Each row was made from one small tree. The marks that hang from a mark follow it in brackets, in the order of their numbers. Every link used is in the known rows. Write each row's tree.
In the rows, 128 means zero.
Known rows:
j_951[j_772[j_732[j_165]] j_803]: [142  99 126 119 126 138 155 121 114 137 142 162 145 146 122 108 102 109
 119 113 151 124 105 110 146 136 160 127 101 138 141 131 167 173 119 125
 192 110 147 121 149 120 131 176 176 147  98 127 159 105 156 146 143 112
 117  80 133 145 145 146 129 173 109 121 159 132 105 113]
j_125[j_951]: [136 123 140 123 138 124 126 115 126 132 126 119 121 134 123 132 125 122
 126 144 135 127 123 171 145 114 129 129 130 157 142 131 135 150 154 131
 134 120 132 130 145 139 136 121 111  89 122 153 125 140 135 140 135 120
 145 119 113 130 134 123 126  94 132 133 133 122 119 155]
j_951[j_803]: [134 116 106 114 114 129 133 147 130 118 123 146 131 113 119 142 114 131
 115 117 134 113 129 111 123 130 146 144 111 146 135 115 147 133 112 132
 158 110 133 129 135 114 126 142 147 116 128 109 145 125 136 126 127 120
 102 101 135 124 132 130 141 115 119 123 131 120 113 132]
j_440[j_125[j_721]]: [126 120 134 125 118 129 101 141 125 109 127 132 162 109 142 124 116 126
 111 120 121 115 115 166 145 139 138 167 143 129 114 139 105 138 108 141
 121 144 105 111 134 124 104 144 163 153 140 183 116 123 148 134 123 156
 133 117 138 101 144 111 137 127 129 117 107 142 135 141]
j_732[j_165 j_772 j_803]: [131 110 143 127 123 146 142  81 115 109 147 123 145 117 142 136 115 115
 106  99 126 143 120 142 175 142 135 150 116 124 127 159 140 133 121 145
 138 105 142 146 175 122 137 131 154 212 109 158 154  79 153 123 185 139
 143 130 125 175 146 102  76 145 107 123 165 119 134  56]
j_951[j_772 j_803]: [134 115 135 126 112 141 134 132 136 136 133 135 150 129 119 128 108 133
 127 103 153 120 135 120 125 129 152 112 107 126 148 105 163 141 120 121
 171  96 122 123 137 120 129 138 159 131 115 119 147 122 152 143 132 105
 116  85 128 132 141 150 135 128 115 129 122 121 102 136]
j_772[j_732[j_125 j_165] j_951[j_803]]: [134 108  97  84 146 140 138 144  92 125 129 194 105 147 116 119 122  97
  94 120 156 124 127 102 110 133 128 137 112 158 149 157 164 157 110 121
 184  72 188 139 158 107 125 168 182 173 107 167 162  97 138 109 145 144
 128 115 137 158 156 113 124 143  78  95 188 134 132 120]
j_721[j_125[j_440]]: [129 116 150 148  96 155 133 143 112 108 170 127 133 134 119 148 139 135
 141 127 125 125 122 142 117 131 106 127 160 140 104 129 121 168 127 140
 130 149 136 145 145  97 110 106 125  78 134 152 134 122 103 129 140 124
 101 112 165  99 140  98 150 124 101 127 118 120 144 137]
j_721[j_125]: [134 132 133 143 133 139 144 137 116 109 157 105 119 143 121 138 134 135
 128 130 127 123 131 142 111 127 115 116 129 137  96 128 107 154 121 127
 131 133 137 133 136 115 133 123 114 103 141 141 132 141 120 115 136 131
 110 128 148 106 128  99 152 120 112 123 119 133 136 119]
j_732[j_772 j_803]: [145 125 147 131 128 136 128 100 125 111 141 109 134 108 149 130 127 118
 109 108 112 135 138 149 152 133 126 143 121 117 123 142 145 120 128 145
 144 104 124 140 159 129 124 118 152 180 116 145 140 104 148 120 164 140
 141 125 133 142 153 110 101 118 120 137 149 119 128 100]
j_125[j_440 j_721 j_951[j_772]]: [129 100 170 144  87 146 110 115 145 127 141 133 186 129 140 136 132 129
 144 116 132 131 115 196 155 137 134 136 175 128 152 128 160 171 145 137
 165 138 111 163 154 125  98 124 167  98 109 212 117 143 155 178 127 116
 145  84 146 119 161 139 122 110 110 146 119 114 114 205]
j_732[j_165[j_658] j_772]: [141 125 117 141  95 141 139  70 100 128 111 134 132  92 123 127 121 134
  97  94 125 140 106 171 146 126 139 160 135 137 115 142 136 147 142 130
 126 113 112 129 150 117 154 136 152 197 131 122 156  95 156 122 145 122
 135 113 130 166 147 111  91 151 129 128 146 104 143  97]
j_732[j_125 j_165[j_658] j_772 j_803]: [141 103 127 125 114 156 120  79  89 106 144 139 138  96 128 137 122 122
  83  86 112 145 122 144 145 136 141 178 147 136 125 161 134 144 160 153
 115  47 144 153 194 112 157 133 194 234 116 164 166  79 173 116 168 145
 123 121 124 166 154  89  66 128 113 113 174  98 144  64]
j_125[j_721 j_951[j_772]]: [137 111 160 140 120 135 120 105 156 135 129 121 164 138 144 127 122 126
 129 122 135 130 116 195 149 128 143 133 146 121 151 125 155 161 134 122
 169 125 115 148 146 145 123 136 153 129 115 196 113 158 173 162 125 114
 154  95 122 121 144 142 122 108 126 149 117 119 109 195]
j_803[j_951[j_772[j_732]]]: [139 125 131 131 165 135 137 118 130 165 149 120 142 173 126  86 117 118
 135 113 124 120 108 128 123 125 137  54 112 107 141 114 150 144 116 118
 168 136 114 112 144 145 126 145 147 123 104 110 131 139 161 135 112  88
 151 112 136 110 147 157 146 149 110 148 133 140 110 126]
j_440[j_125[j_721 j_951]]: [138 117 145 116 130 129  98 128 121 117 125 128 157 119 134 131 113 120
 117 134 130 115 114 205 158 128 142 173 146 164 132 146 115 169 140 144
 127 136 106 111 148 136 108 136 146 108 137 207 119 142 159 145 127 158
 147 109 120 104 151 107 129  96 134 129 109 143 126 169]
j_960[j_732]: [132 133 142 136 112 121 137 148 138 129 101 136 125 122 145 141 117 125
 142 125 138 139 113 119 122 137 135 131 144 135 149 124 133 132 144 129
 102  96 116 129 151 142 113 133  92 120 141 118 133 118 114 133 120 130
 123 115 129 138 142 129 117 143 139 122 133 120 138 117]
j_772[j_732[j_165] j_951[j_803]]: [142 117 110  93 137 135 149 141 112 123 112 177 103 155 117 108 124  97
  94 123 163 113 124 117 135 131 127 141  99 148 142 150 165 154 101 112
 184 115 171 125 144 107 115 171 160 154 110 136 157 118 143 126 135 134
 125 111 140 156 140 129 137 163  93 109 170 141 120 111]
j_125[j_440 j_721 j_951]: [127 104 143 133  92 146 104 126 143 112 133 142 157 117 140 149 138 125
 141 134 122 128 105 203 160 135 124 169 180 153 141 132 145 161 134 146
 145 151 122 160 152 123  93 125 158  84 122 201 120 141 136 158 118 125
 131 104 140 113 153 123 126 103 115 144 132 117 126 199]
j_732[j_165[j_658] j_772 j_803[j_951]]: [143 118 121 124 124 165 139  77 113 124 138 114 139 125 120 123 107 131
  78  75 120 121 102 162 168 131 147 129 122 115 125 137 122 136 122 146
 117  89 116 135 201 112 157 135 174 215 116 133 162 105 197 121 156 101
 121 129 137 170 141 103  80 146 107 145 158 110 134  38]
j_960[j_732[j_125 j_803]]: [133 111 142 123 126 138 122 159 128  93 138 141 124 124 150 149 117 120
 123 116 119 142 131  95 120 147 134 143 147 133 163 150 134 130 165 155
  91  27 145 153 197 135 123 131 139 158 129 160 136 104 130 124 143 151
 120 128 129 142 156 102  90 124 123 116 163 113 134  88]
j_440[j_125[j_721 j_951[j_772[j_732]]]]: [153 112 170 126 146 123 106 116 108 136 132 123 168 148 141  95 115  98
 126 124 126 125 104 207 149 122 147 140 136 148 133 147 143 183 149 132
 170 137 107 103 149 145 102 153 169 113 121 202 117 144 174 160 121 143
 166  82 129  96 170 134 148 118 133 133 118 155 107 190]
j_951[j_772[j_732[j_125 j_165]] j_803]: [134  85 119 111 135 145 145 121 100 140 159 176 145 142 116 113 106 113
 122 109 143 132 108  93 118 138 159 135 118 150 152 142 175 179 127 133
 189  71 158 135 162 122 148 173 190 161  97 153 163  88 150 131 143 111
 125  86 132 136 160 135 118 157  95 102 176 117 114 116]
j_125[j_721 j_951[j_803]]: [141 104 123 110 115 128 121 134 149 108 118 148 142 120 133 149 115 129
 116 125 135 111 119 174 153 126 149 173 134 166 149 113 147 153 111 136
 175 112 127 145 157 127 118 146 165  94 129 177 132 153 167 143 117 122
 116  88 127 117 142 129 140  87 120 140 136 119 106 191]
j_658[j_165]: [125 130 135 121 143 120 114 142 123 135 134 143 127 125 122 138 108 122
 122 148 139  97 120 126 133 126 130 160 116 111 132 135 146 138  99 133
 117 142 110 130 148 127 139 118 134 121 127 144 142 104 119 113 138 137
 131 151 135 140 136 141 117 121 122 114 135 136 125 113]
j_721[j_125[j_440 j_951[j_803]]]: [142 102 137 126  89 148 135 148 113 102 165 129 131 126 101 163 125 134
 130 128 137 114 129 169 135 118 125 137 148 190 124 118 138 196 133 148
 160 115 143 147 170  93 118 112 136  30 131 166 148 140 117 141 139 113
  93  81 160  97 145  94 157  78  90 132 128 107 124 163]
j_960[j_732[j_125 j_165[j_658]]]: [130 112 116 131 100 147 133 131 101 117 106 167 120 110 127 143 116 133
 108 105 142 142  95 114 112 142 148 169 164 155 151 140 125 161 178 137
  80  39 135 138 186 124 154 158 137 172 141 139 157  90 142 127 124 136
 113 117 128 164 152 102  79 158 133 104 161  98 155  81]
j_732[j_125[j_440] j_772]: [128 106 127 137  90 137 112  99 101 124 158 154 153  92 138 143 138 126
 143 106  91 149 133 144 113 134 115 143 173 140 133 150 163 126 138 147
 139  98 114 150 150 117 130  93 156 148 115 157 144  74 105 121 142 131
 146 115 149 123 178 110 100 106  92 127 148 102 157 151]
j_125[j_440 j_951]: [129 114 143 126  96 136 120 123 120 131 132 132 137 125 115 146 139 118
 146 142 132 132 117 170 151 121 123 137 168 169 148 137 142 166 158 141
 129 139 134 143 154 119 113 106 130  64 116 171 128 128 120 154 125 124
 140 107 138 123 145 125 124  98 117 141 128 116 129 167]
j_440[j_125[j_721 j_951[j_772 j_803]]]: [144 105 153 119 110 128 107 136 132 126 126 132 182 121 126 129  94 129
 119 106 148 106 121 190 156 127 168 166 126 154 148 123 147 177 130 139
 174 105 102 109 156 124 108 153 181 117 120 200 131 137 182 160 126 133
 139  65 122 109 162 130 137  91 114 126  97 132 103 173]
j_803[j_951[j_772]]: [132 129 134 127 142 144 136 117 140 160 152 105 158 155 121 107 116 143
 132 104 136 119 113 129 129 130 143  57 107  97 146 108 141 123 113 120
 145 120 100 119 144 136 141 121 137 136 106 122 132 134 163 138 123  91
 144 124 135 126 133 150 123 132 104 151 116 124 118 112]

Write each row's tree:
[151 139 115 108 116 126 133 112 123 122 103 150 120 110 131 127 126 118
  99  97 139 114 157 153 121 119 123 135 106 131 140 130 177 107  95 110
 191 101 127 128 127 111 116 124 146 172 119 132 157 118 142 110 143 134
 146 108 134 147 162 128 120 101  90 128 135 123 140 149]	j_732[j_772[j_951[j_803]]]
[122 105 151 120 144 173 148 104 143 136 168 116 167 170 124 111 102 129
 111  96 153 124 106 117 171 144 151  85  94  95 149 128 133 143 120 138
 139 100 137 141 192 124 150 145 164 194  84 157 150 107 192 144 169 108
 130 129 130 166 126 125  89 157  88 136 147 120 115  40]	j_732[j_165 j_803[j_951[j_772]]]
[145 106 129 102 117 124 106 143 128 107 115 141 161 109 122 139  96 122
 105 122 138 103 118 197 158 129 159 189 130 177 135 126 129 169 119 145
 151 120 111 106 160 120 110 153 171  97 136 192 133 137 167 142 121 144
 125  85 125 101 150 110 140  82 119 124 110 133 114 172]	j_440[j_125[j_721 j_951[j_803]]]
[137 110 139 125 132 137 117  98 111 107 164 123 137 103 150 138 128 114
 112 104  96 140 144 136 130 132 126 145 138 127 127 162 148 114 140 151
 140  60 135 151 171 127 141 112 175 194 115 170 144  90 143 109 166 144
 148 130 124 142 162  95  81  99 107 124 161 114 140  97]	j_732[j_125 j_772 j_803]
[133 117 136 103 134 157 133  88 101 111 140 152 130 124 144 131 135 105
  81  97 133 139 147 140 139 144 116 148 128 124 144 187 155 120 127 135
 151  62 169 164 178 115 138 125 179 252  96 193 158  73 157 105 191 171
 156 146 126 188 160  84  64 121  71 113 177 118 157  72]	j_732[j_125 j_165 j_772[j_951] j_803]
[132 108 172 142  93 146 125 114 126 149 139 125 162 135 121 130 127 126
 145 122 136 135 123 171 151 126 131 110 156 142 160 129 164 173 167 133
 154 127 123 145 153 124 114 108 137  86 100 177 132 131 134 168 135 110
 152  89 128 125 151 140 118 109 110 143 120 108 117 174]	j_125[j_440 j_951[j_772]]
[144 128 159 139 110 127 140 122 134  98 121 115 133 105 165 147 113 119
 127  97 113 142 128 141 144 138 132 140 134 123 146 135 146 122 146 144
 119  72 115 139 186 141 112 124 118 180 129 129 143  96 133 126 154 141
 140 113 132 154 172 109  90 127 133 132 146 114 137  96]	j_960[j_732[j_772 j_803]]
[139  95 152 124  99 143 110  93 101 111 167 131 147 100 139 154 137 110
 126 113  94 148 136 178 156 128 116 158 167 161 147 161 163 151 174 163
 142  71 144 170 203 119 120  90 176 133 102 206 145  90 131 133 166 139
 156 110 133 133 180  95  82  70  88 135 159  98 134 143]	j_732[j_125[j_440 j_951] j_772 j_803]
[146  94 123 114 139 157 123 119  75 109 149 152 115 132 122 119 125  95
  75 116 119 136 110 112 136 136 139 174 142 145 131 172 126 174 173 154
 115  60 175 142 194 107 146 173 212 190 118 157 161 104 169 127 145 148
 107 119 130 153 138  92  97 163 127 109 189 126 123  73]	j_772[j_732[j_125 j_165[j_658] j_803]]
[146  97 121 118 137 131 128 140 108 144 158 166 141 134 122 108 109 114
 123 116 126 127 129 100  96 127 153 116 119 140 147 126 181 162 136 131
 190  66 143 126 147 125 135 156 188 132 111 131 151 111 142 131 125 110
 122  81 137 109 168 147 138 127 106 114 155 128 105 161]	j_951[j_772[j_732[j_125]] j_803]
[141 131 150 111 122 152 144  85 119 109 122 129 127 131 144 124 129 108
  86  93 140 134 139 152 165 135 121 145 106 113 135 174 154 119 118 126
 152 110 160 149 164 113 120 132 156 242  96 177 158  92 163 118 185 163
 154 144 132 195 153  97  75 138  92 122 160 123 142  75]	j_732[j_165 j_772[j_951] j_803]
[136 114 156 141 101 148 130 133 107 112 165 115 127 143 113 149 140 130
 142 139 125 130 124 185 136 121 112 127 167 173 119 138 122 186 154 142
 135 139 143 149 165 105 117 105 115  47 127 174 128 141 112 139 139 128
 121 107 151 102 143  90 144  88  99 138 124 114 135 156]	j_721[j_125[j_440 j_951]]
[144 113 179 156  97 159 134 115 112 127 166 104 155 154 118 137 132 135
 145 127 140 133 128 185 131 117 121 100 159 148 130 131 145 194 161 130
 158 134 127 151 165 110 122 103 120  66 113 188 133 138 127 156 150 109
 133  88 149 112 150 110 137 100 101 141 111 109 124 168]	j_721[j_125[j_440 j_951[j_772]]]
[148 104 163 144  91 159 138 138 118 124 161 123 154 141 102 148 116 134
 138 117 151 118 128 170 130 122 135 116 144 167 134 117 159 200 149 138
 185 108 135 147 165  94 118 117 140  46 116 169 151 142 139 159 142 100
 109  63 149 106 156 112 151  84  83 137 115 105 111 170]	j_721[j_125[j_440 j_951[j_772 j_803]]]
[131 114 128 116 140 158 148  81 128 124 161 113 150 135 135 128 106 126
 104  91 127 127 106 148 183 142 143 111 103 112 129 141 128 122 103 148
 136 107 128 143 190 127 147 126 157 203 101 148 156  85 175 117 171 119
 143 140 131 163 146 106  81 138  89 142 163 119 138  42]	j_732[j_165 j_772 j_803[j_951]]
[137 137 126 111 130 132 118  95 107 133 123 149 117 116 142 122 144 117
 115 110 121 137 159 154  98 121 109 124 131 123 136 165 166 111 124 116
 162  78 140 143 130 125 132 102 145 203 115 173 140 102 128 101 154 151
 173 140 128 147 166 109  98  97  86 119 147 122 163 152]	j_732[j_125 j_772[j_951]]
[150 112 133 127 131 122 140 139 121 139 139 143 139 141 126 106 112 111
 134 113 136 123 128 113 117 124 149 114 105 135 141 115 178 159 127 123
 199 108 131 114 133 124 117 159 167 118 114 107 147 131 143 145 113 102
 123  76 140 120 152 154 152 148 121 129 138 135  93 154]	j_951[j_772[j_732] j_803]
[130  98 129 129 128 155 123 133 108 157 181 147 155 165 120 100 130 119
 143 111 101 136 108 113 106 132 131  72 152 119 150 129 160 151 133 138
 166 102 118 142 169 126 126 119 183 108  91 145 138 104 137 143 117  90
 141 112 158 103 171 142 132 135  84 142 149 124 131 147]	j_803[j_951[j_772[j_732[j_125[j_440]]]]]
[135 107 148 133 138 140 159 109 109 149 141 140 144 159 126  95 115 105
 128 116 145 138  97 122 143 135 143 109 116 123 133 142 154 169 134 119
 169 131 141 126 143 131 133 161 148 161 103 140 143 105 143 149 147 110
 144 103 131 143 141 143 112 187 119 117 156 138 113 109]	j_951[j_772[j_732[j_165]]]
[126 112 121 126 106 134 147  98 112 122 130 165 139  95 151 149 112 131
 137 104 120 158 102 133 124 149 141 144 147 147 152 149 151 137 147 140
 114  47 121 146 184 143 149 131 113 193 128 151 157  53 118 113 154 139
 151 120 127 169 182 108  71 142 109 107 171 102 171  84]	j_960[j_732[j_125 j_165 j_772]]
[138  89 152 131  72 147 118 130 147 124 140 151 184 122 129 149 115 131
 134 110 141 118 115 187 154 139 148 150 159 148 161 113 178 175 126 139
 191 118 114 159 161 112  98 134 190  92 109 193 130 142 161 175 121 105
 120  57 151 111 159 148 134  99 103 146 121 106  96 210]	j_125[j_440 j_721 j_951[j_772 j_803]]
[146 138 146 101 157 137 128 147 116 117 124 122  97 166 143 101 145  76
  93 126 128 121 149 124 137 131 104 126 110 115 135 163 149 129 125 125
 156 117 170 135 152 115  95 140 169 164 113 155 135 145 153 124 145 159
 138 135 147 145 143 118 130 139 114 126 162 154 114 123]	j_772[j_732[j_803] j_951]
[161 121 164 145 156 133 146 114 104 138 160  97 123 178 121 107 127 107
 127 138 133 131 125 179 121 115 125  91 130 150 119 129 147 203 154 119
 174 122 140 118 153 138 131 132 117  69 121 165 131 159 141 144 138 111
 145  89 135  98 152 117 164 113 118 140 137 130 110 169]	j_721[j_125[j_951[j_772[j_732]]]]
[141 127 141 107 133 148 119 106 112 105 140 132 119 120 152 129 143 101
  88 102 118 135 168 143 118 134 107 136 127 111 143 177 158 101 128 129
 154  60 159 156 162 119 121 110 171 225 107 194 149 102 151 107 171 165
 159 145 134 158 167  96  81  93  78 120 162 123 150 117]	j_732[j_125 j_772[j_951] j_803]
[154  97 110  94 154 116 125 142 100 129 145 162 108 133 112 130 117 107
 118 143 121 129 129 136 116 112 141 149 131 195 152 133 168 178 154 138
 178  63 159 123 169 133 133 145 164  78 120 155 147 125 138 129 124 121
 134  87 119 108 158 126 146  83 110 123 173 123 110 174]	j_772[j_732[j_125[j_951[j_803]]]]
[154 112 150 135 122 148 140 128 125 123 157 112 140 151 105 141 109 141
 123 122 160 116 138 171 124 115 142 110 113 164 130 109 153 191 136 128
 186  95 135 130 161 118 139 131 126  75 123 162 147 150 154 141 144 106
 117  76 130 112 145 113 155  84 101 135 112 114 104 162]	j_721[j_125[j_951[j_772 j_803]]]
[114 102 122 125 110 146 130 137 139 101 131 175 147 110 156 157 120 131
 134 114 128 145  87 123 126 162 146 174 161 141 154 145 128 154 132 141
 110  66 127 163 182 142 130 162 144 184 133 189 133  88 141 129 129 144
 123 116 138 150 162 111  87 161 114 103 167 108 153 105]	j_960[j_732[j_125[j_721] j_165]]
[142  98 171 146 107 137 114 114 130 136 143 136 168 143 143 114 134 105
 142 128 113 134 103 199 151 129 129 128 169 138 147 133 175 186 146 136
 188 152 125 149 153 131  91 139 181  85 103 201 119 142 147 173 118 113
 147  71 154 102 170 147 139 132 121 150 139 125 105 224]	j_125[j_440 j_721 j_951[j_772[j_732]]]
[132  92 133 121  83 139 110 142 143 106 134 152 160 105 126 161 128 132
 128 117 131 116 114 183 158 136 141 184 164 167 152 122 155 170 119 152
 174 125 122 160 160 111  95 139 181  71 122 188 133 139 143 160 113 119
 111  78 156 109 152 128 139  85 110 143 134 109 112 199]	j_125[j_440 j_721 j_951[j_803]]
[129 102 128 105 168 155 147 123 119 126 160 121 126 169 124 107 115 109
 100 117 124 121  90 108 172 141 138 106 104 127 134 143 120 154 116 148
 139 116 151 130 195 127 132 161 168 159  99 141 148 112 173 125 151 111
 126 139 136 144 130 117 117 171 102 137 176 141 113  37]	j_772[j_732[j_165 j_803[j_951]]]
[126  89 155 124 115 180 115 134 124 133 189 122 171 152 123 131 122 132
 122  99 119 127 127 107 134 143 132  90 147 105 160 137 146 137 141 154
 134  74 132 165 201 110 126 106 195 154  85 175 142 105 161 145 147 109
 126 119 146 124 157 123  92 113  74 138 143 111 124 104]	j_732[j_125[j_440] j_803[j_951[j_772]]]
[139  87 166 131 118 156 116 137  96 127 183 138 153 146 138 113 133  95
 132 113 109 147 133 107 122 145 122 124 157 114 146 159 169 162 167 156
 161  83 159 157 182 111 102 130 207 145  97 176 140 100 134 148 146 134
 133  99 149 123 173 124 112 140 100 123 163 124 112 136]	j_951[j_772[j_732[j_125[j_440] j_803]]]
[128  89 113  99 177 162 134 126 106 128 183 143 125 166 121 116 115 107
 100 115 116 129  96  97 147 144 139 108 114 137 137 159 127 158 122 157
 129  72 167 144 209 129 148 157 188 172  95 164 150  98 173 119 152 127
 126 141 138 142 145 104 103 153  89 125 194 135 127  41]	j_772[j_732[j_125 j_165 j_803[j_951]]]
[107  92 124 120  93 159 126 124 100 119 167 171 151 117 116 143 134 129
 138 120 130 146 108 110 133 148 127 153 168 147 142 162 131 153 144 152
 117 100 152 164 165 106 138 126 162 149 106 180 149  72 110 138 151 138
 123 127 141 148 143 107  92 145  88 104 167 105 155 105]	j_732[j_125[j_440] j_165]
[155 102 178 129 142 136 118 117 137 122 151 109 154 161 159 106 126  91
 105 126 123 130 119 184 168 133 141 142 133 121 143 142 159 178 152 141
 178 120 140 149 179 143  97 161 191 134 104 205 120 162 191 162 135 126
 143  85 136 121 151 131 125 122 136 150 152 137  89 169]	j_125[j_721 j_951[j_772[j_732[j_803]]]]
[141 123 142  97 155 145 136 131 107 116 127 136 105 167 135 101 137  83
  81 122 152 125 131 118 155 137 115 136 100 120 140 177 143 146 129 126
 153 115 186 143 168 113 112 165 168 198 104 175 152 120 157 129 165 164
 134 139 140 177 133 110 113 170 103 115 181 150 122  81]	j_772[j_732[j_165 j_803] j_951]
[128 128 130 139 103 125 156  97 130 123 103 148 137 105 152 139 110 125
 132 104 134 151  94 146 151 143 143 139 134 140 144 142 147 139 130 129
 126  88 107 133 166 140 135 138  93 179 130 126 153  68 119 126 150 133
 145 116 126 174 168 117  81 163 120 117 154 108 157  82]	j_960[j_732[j_165 j_772]]
